Known rows, with every step that occurs
sepe toko boma: [  1.8   6.0  -9.5   0.5   1.9 -38.8  -6.6 -12.0  15.7   3.1  -1.2   5.8
  -6.1   8.0  -2.8  25.5  -4.6   8.1   7.5   2.0 -12.7  -4.6  15.1  25.5]
tedo boma birez sepe toko: [  0.4  -4.8  19.2 -21.0 -17.2  15.2   3.5  -8.6  -6.5  14.4  10.2  -6.2
  34.4   4.6  -5.7 -21.2  -6.6  -3.2   1.7  16.6 -12.2  -7.3   5.7 -23.4]
dufan tedo boma birez: [ 17.7 -18.9  14.5   1.4  -9.1   8.2  23.2   1.1 -27.5   3.6  15.6  13.9
 -27.4   1.5   2.5 -14.7  -3.6 -10.4   0.5  17.3   6.2  -0.8 -28.6   5.2]
labu birez sepe tedo: [ -7.9   9.3 -14.3  -3.1  11.5 -10.0   3.3  -2.6  13.1 -12.2   2.7 -18.7
  53.6 -14.2   1.6  -1.9  -4.7 -18.5  -9.5 -19.3  21.9   6.9   1.8  12.3]
labu birez sepe tedo boma: [ -1.8 -10.2  -7.4  -8.5  14.3   0.2  10.5  -0.7  11.2 -15.3  -2.7 -31.2
  58.7 -17.2 -12.6  -2.7  -4.4 -26.2  -1.9  -4.9  17.1   9.5  -3.5  -1.2]
labu birez: [ 15.4   0.4 -14.8   2.4  -5.6 -16.6  10.3 -10.3  -2.3   0.3  -2.4   5.7
  20.1 -12.7   5.6  22.1  -2.1 -14.4  -6.0  -3.9  22.2   9.9 -15.3  -1.3]
birez sepe toko boma vamonu: [-21.1  21.6  -0.6   1.9  -7.4  -9.2 -23.6 -18.2  18.5  -7.7  -7.3  -0.5
  21.1  -1.8   9.8   9.0  -4.4   9.7   3.1  -6.3 -21.8  -0.2  17.3  17.1]
birez sepe toko dufan tedo: [-15.0   4.3 -17.0  19.0  12.7   7.8 -28.5  11.2  -6.4  12.3   5.5  -5.5
  -8.1   9.7  -3.0 -18.3   4.3  15.8 -12.1 -26.1 -11.6  -3.5  28.2  19.2]
sepe toko: [  8.5   1.1   0.2  -0.5  -9.2 -21.1   7.4  -1.8   4.4  17.7  -0.6  12.1
  -2.7  10.5   8.7   8.1  -4.4   4.7   1.0  -3.3 -11.5  -1.8   8.9   8.1]
boma toko: [  8.4  14.8   3.6  -5.7 -14.2  -3.6  -4.9  -4.9  -2.8  18.3  -3.8  25.7
  -2.8   4.1  14.1  28.5   2.8   4.1  -2.0   9.0  15.0  -7.6  -7.0 -10.7]
vamonu foge: [ 23.7   3.7  -2.6  -6.1  -1.6 -12.9  19.7 -17.4  -6.1  15.4 -15.2  11.5
 -15.0   9.6   5.6  29.6  -2.1  21.0   7.9  -9.9  14.5 -15.6   5.8  -3.2]
birez sepe toko boma vamonu sirus: [-25.7  27.9 -11.1   7.4  -1.9 -11.0 -16.3 -11.7  22.0 -14.7 -17.6  -3.2
  18.9 -17.0   4.6  -4.0  -4.9  10.6  11.0  -6.7 -19.7  -6.7  14.5  10.8]
toko boma: [ 13.5  -0.2 -17.5  -3.3   9.7 -42.0  -8.6 -17.8  11.0  -5.6  -5.8  12.7
 -18.8  -2.4  -0.1  31.2   1.3   7.3   7.5  -4.9  14.1  -2.9  -3.2  19.3]
birez sepe toko: [ -2.8   4.0  -0.7  -9.3  -1.5  -9.3 -11.2  -6.0   4.2  14.7  -0.1   1.4
  25.4   7.4   5.7  -9.1  -3.8   9.1  -1.6 -14.3  -8.5  -6.8  19.0   0.9]
labu birez sepe tedo boma vamonu: [-13.6   3.6   2.3   0.9   0.1  17.4  13.9  -4.5  14.9 -20.0  -8.4 -27.5
  54.8 -21.8   1.6  -0.4  -3.9 -30.1  -2.9  -3.2   5.9  19.4 -13.5  -0.4]
boma birez sepe toko dufan tedo: [-16.6  13.7  -4.1  14.5  -6.0  21.5 -20.2   7.3 -15.8  13.5  21.6   0.1
  -4.5  11.6  -1.4 -29.8   3.8  11.1 -15.1  -8.4 -10.7  -5.3  18.5   5.5]
dufan tedo boma vamonu: [  8.9 -12.8   9.5  15.4  -5.3  14.0  18.9   0.2 -14.7  -3.1  -6.5  12.4
 -34.8  -3.5  14.9  -1.1  -1.3  -6.3   2.5   2.8  -5.0  12.3 -27.2  18.4]
boma birez sepe tedo dufan: [-21.7   3.7   4.1  -4.8  -2.6   4.8 -12.8   6.0  -0.6 -20.0  13.7   9.6
  19.9  -3.2  12.6 -19.7   2.9  -0.1  -9.2  -1.8  -2.3  -9.7  -4.8   0.5]
labu birez sepe toko boma: [-12.8  14.9 -16.9  -1.5   2.9 -20.1 -17.2 -17.1  13.9  -8.3   2.0 -17.4
  57.5  -9.9 -12.7  16.0  -9.4  -6.4  -2.8  -2.7  -3.2  -1.0  22.9  15.5]
toko boma birez sepe tedo: [-12.2  14.0  -3.9 -14.4   7.8 -20.9 -10.4 -15.3  13.5 -19.8  16.3  -6.1
  21.2  -5.3  -1.3  -3.5  -2.9  -4.1   1.5  -2.2  15.0  -9.5   2.7  18.9]
dufan tedo: [ 14.6  -9.2  -7.5  12.1   7.0 -14.9   8.9   1.6 -16.0   2.6   5.7  21.0
 -35.0   3.4  15.0  -2.7  -2.2   4.2  -3.4 -13.3  10.5  -0.9 -12.8  33.1]
vamonu sepe toko dufan tedo boma birez: [ 11.2  -4.3  11.9   7.7  -9.5   5.8  13.9  19.1 -19.4   6.1  11.9   2.8
 -46.1  17.1 -14.6 -18.5  -4.5  16.9   2.0  17.1 -26.6   1.5  13.1 -19.4]
birez sepe: [  8.3  -2.2  -9.4 -14.2   6.8 -10.9 -12.7 -11.2  -1.1   5.6  -4.2   6.9
  13.4  -4.6   9.7  -3.1   2.5   9.1  -0.4 -21.9  19.2  -4.6   1.6  -2.4]

Rows
[ 10.4  -8.7  11.0   5.5  -2.0  15.6   4.2   6.7 -20.8  11.4   0.5  14.8
 -18.4   3.7   1.2   9.5  -2.5  -2.5   0.5  18.6   8.3  -5.8 -13.3   3.3] -> dufan tedo boma toko
[ 13.3 -21.9 -15.4  17.1  18.1   4.4  -4.1  11.8 -13.3   6.4  -6.3   0.0
 -45.4   2.7 -11.5   3.1   9.7   1.8  -1.1  -9.4  10.1   6.9  -5.0   7.2] -> toko dufan tedo boma
[  0.2 -11.4  -3.3   3.2   6.0  30.9 -16.5   2.5 -23.6   3.3  10.1  -6.9
 -14.5  -0.4 -11.9 -23.2   9.8   3.8  -8.1  -2.4  11.9  -0.3  -5.2 -14.1] -> toko dufan tedo boma birez sepe
[ -9.4  10.4   8.7   9.1  -6.1 -15.6  10.2  14.6  10.4 -30.6 -11.8  23.1
 -32.3   0.7  25.5   6.0  -1.1  12.9   2.2  -7.3 -28.8   7.8  -6.1   3.4] -> boma vamonu sepe tedo dufan
[  2.4  12.7  -8.1   5.5  -5.8 -21.5  -5.9 -22.2  12.7 -11.3 -12.0  16.3
 -20.5  -6.9  16.2  33.4   1.0   5.1   6.5  -3.3   2.5   7.3 -13.6  18.7] -> toko boma vamonu
[ 10.3 -11.2  14.3 -11.0  -4.9  -2.6  30.9   0.7   2.6  -0.9   8.5  -2.4
  -1.6   1.2   0.7  -5.2  -2.6 -19.1   5.1  16.5   8.8   0.7 -19.0  -6.3] -> sepe tedo boma birez
[ -4.4 -10.4  20.3  -2.6 -10.5  23.4   6.8   1.2 -21.7   8.2  21.0  -3.0
  14.0   7.8  -3.6 -38.3 -10.5  -4.8  -2.1  13.8 -15.7  -7.0   3.0   5.9] -> dufan tedo boma birez sepe toko
[ -3.0   4.2  -4.4   2.6   8.1  11.4  -8.3  15.2  14.7  10.9 -11.8  -9.9
  -8.8   5.5 -13.5  27.7  13.7  -4.7  -0.7   8.8  12.1   2.2   4.6 -17.5] -> sepe tedo boma toko dufan
[  7.5 -16.0  11.9  -7.6  -1.9  21.7   5.2  -3.2 -27.8  -0.9  16.7   1.9
   1.7  -2.4   0.0 -31.7  -2.6  -4.3  -1.2   6.9  11.4  -5.6 -16.4  -1.2] -> dufan tedo boma birez sepe
[-18.5  13.3 -12.4   0.7  11.0  28.7 -21.1   8.7  12.5  -0.4  -7.4 -33.6
  56.9 -10.9 -22.3  18.5   9.3 -19.4 -12.1   4.8  19.9   5.4  11.0 -27.1] -> labu birez sepe tedo boma toko dufan
[  9.8  -0.1  -5.4  -0.7  -1.1  15.9 -17.4   3.6  -1.3  22.9 -16.1   2.4
 -13.3   4.2 -10.9  34.7  16.0   3.5   0.0  12.5  15.3   0.8  -0.4 -37.9] -> tedo boma toko dufan
[  9.0  -4.7  23.4  13.3 -14.7   3.8  28.3  10.9  -9.3  -3.3  -4.3   9.7
 -37.5  10.3   8.9 -13.2 -15.0  11.6   8.9   9.9 -40.7  10.0   1.7   5.6] -> dufan tedo boma vamonu sepe toko
[  7.1   7.4   2.3  -4.7   7.8  -5.0  -1.5  20.2  12.4   3.3 -13.4  -7.3
 -23.7  10.1 -16.3  21.9   6.6  14.4   6.4   9.0   3.5   0.6  13.6 -34.0] -> vamonu sepe tedo boma toko dufan
[ -7.8  -8.1  -7.0   8.3   9.8 -18.8  -0.3  14.4   9.9 -16.0  -3.0  14.8
 -12.3   1.2  13.3   8.4   3.7  -0.5  -4.5  -8.9  -5.7  -1.2  -5.3  22.1] -> sepe tedo dufan
[ -8.2 -14.1  -8.2  12.7  17.3  18.7 -21.4  14.3  -6.4  10.0  -1.2 -17.8
  -3.3   8.5 -18.3 -19.9   4.4   9.2  -5.0 -13.6 -14.0   0.8  23.9   7.8] -> birez sepe toko dufan tedo boma
[  2.7  -7.0   5.4  16.8  -8.7  20.3   6.0  13.7 -18.0  14.7  14.1  -1.4
 -29.6  12.2 -12.1 -12.9   2.9  -2.4  -5.0  15.8 -17.5   2.9   2.5  -2.7] -> sepe toko dufan tedo boma birez
[ 12.5 -19.7   2.1  -7.9  13.1 -18.2  22.8   4.2  11.4  -1.5  -7.0  -7.4
  -4.6   1.9  -2.5   4.9  -0.7 -13.0   8.1  -1.3   8.4   4.6  -9.3  10.3] -> sepe tedo boma
[ -5.0  -1.6   3.8  -9.5  -9.1  25.0 -16.0  -1.6  -2.6  17.6   5.1 -15.5
  19.0   5.8 -16.5 -12.9   7.1   2.7  -2.9   7.7  -9.3  -2.2  15.5 -36.2] -> tedo boma birez sepe toko dufan
[-15.7   6.5  -5.6  -5.7  15.4  21.8 -28.1  10.9  13.6   7.1 -11.3 -22.0
  21.5   1.7 -16.9  10.8  13.3   1.6  -4.1  -2.3  13.9  -3.7  17.2 -23.0] -> birez sepe tedo boma toko dufan
[ -6.3  10.4   3.8 -14.5  -2.5  -3.5   3.3  -5.2   4.2  -3.7  16.2  -1.9
  24.9  -1.6  10.7 -19.9  -1.6  -6.4  -4.5  -8.0  15.5  -5.9  -6.1   0.5] -> boma birez sepe tedo
[ -2.8  -3.7 -17.2  33.1   9.3  21.8   6.7  15.8  -7.2  -6.3 -23.0   0.4
 -48.9 -16.2   0.1  -6.6  10.3  -0.7   3.9  -7.0  -0.2   9.6 -18.8  -1.0] -> toko dufan tedo boma vamonu sirus
[ -5.0  11.9  12.2 -14.5 -21.5   5.2  -3.9 -10.2  -5.2  15.6  16.8   5.8
  28.7   6.1   8.0 -19.9  -5.6   2.8  -4.6   3.1  -7.8  -9.2   9.9 -12.5] -> boma birez sepe toko
[ 22.9  -6.5  13.9  -9.8 -13.4  -6.2  24.5  -5.9  -1.1  -6.1 -20.1  11.9
 -31.6  -1.8  10.3  10.2  -4.9  11.0  14.5   4.8  -7.6  12.0 -15.7 -28.9] -> tedo boma vamonu sepe
[  1.9  -4.4  10.4   2.9  -3.4   1.3  26.6   1.7  15.6  -8.7 -13.6  -3.7
  -7.9  -4.3  11.7   7.4  -0.1 -16.0   6.6   0.8  -3.3  14.1 -19.2  10.2] -> sepe tedo boma vamonu
[-27.2   7.3  -3.6  -5.0   8.0 -12.7 -26.1  -4.3  10.7 -35.7  12.8   3.6
  16.3  -6.4   0.4  -3.8   2.9   3.4  -2.8   4.1  -4.0 -13.1   2.5  16.8] -> toko boma birez sepe tedo dufan
[ 21.8  -8.6  19.6 -22.4  -6.3 -18.1  39.0   4.5   1.0  -9.1   7.0   0.5
 -18.1   5.7  -3.3  -9.6  -9.7   0.4  12.8  16.4   0.2   2.0 -10.9 -23.7] -> vamonu sepe tedo boma birez
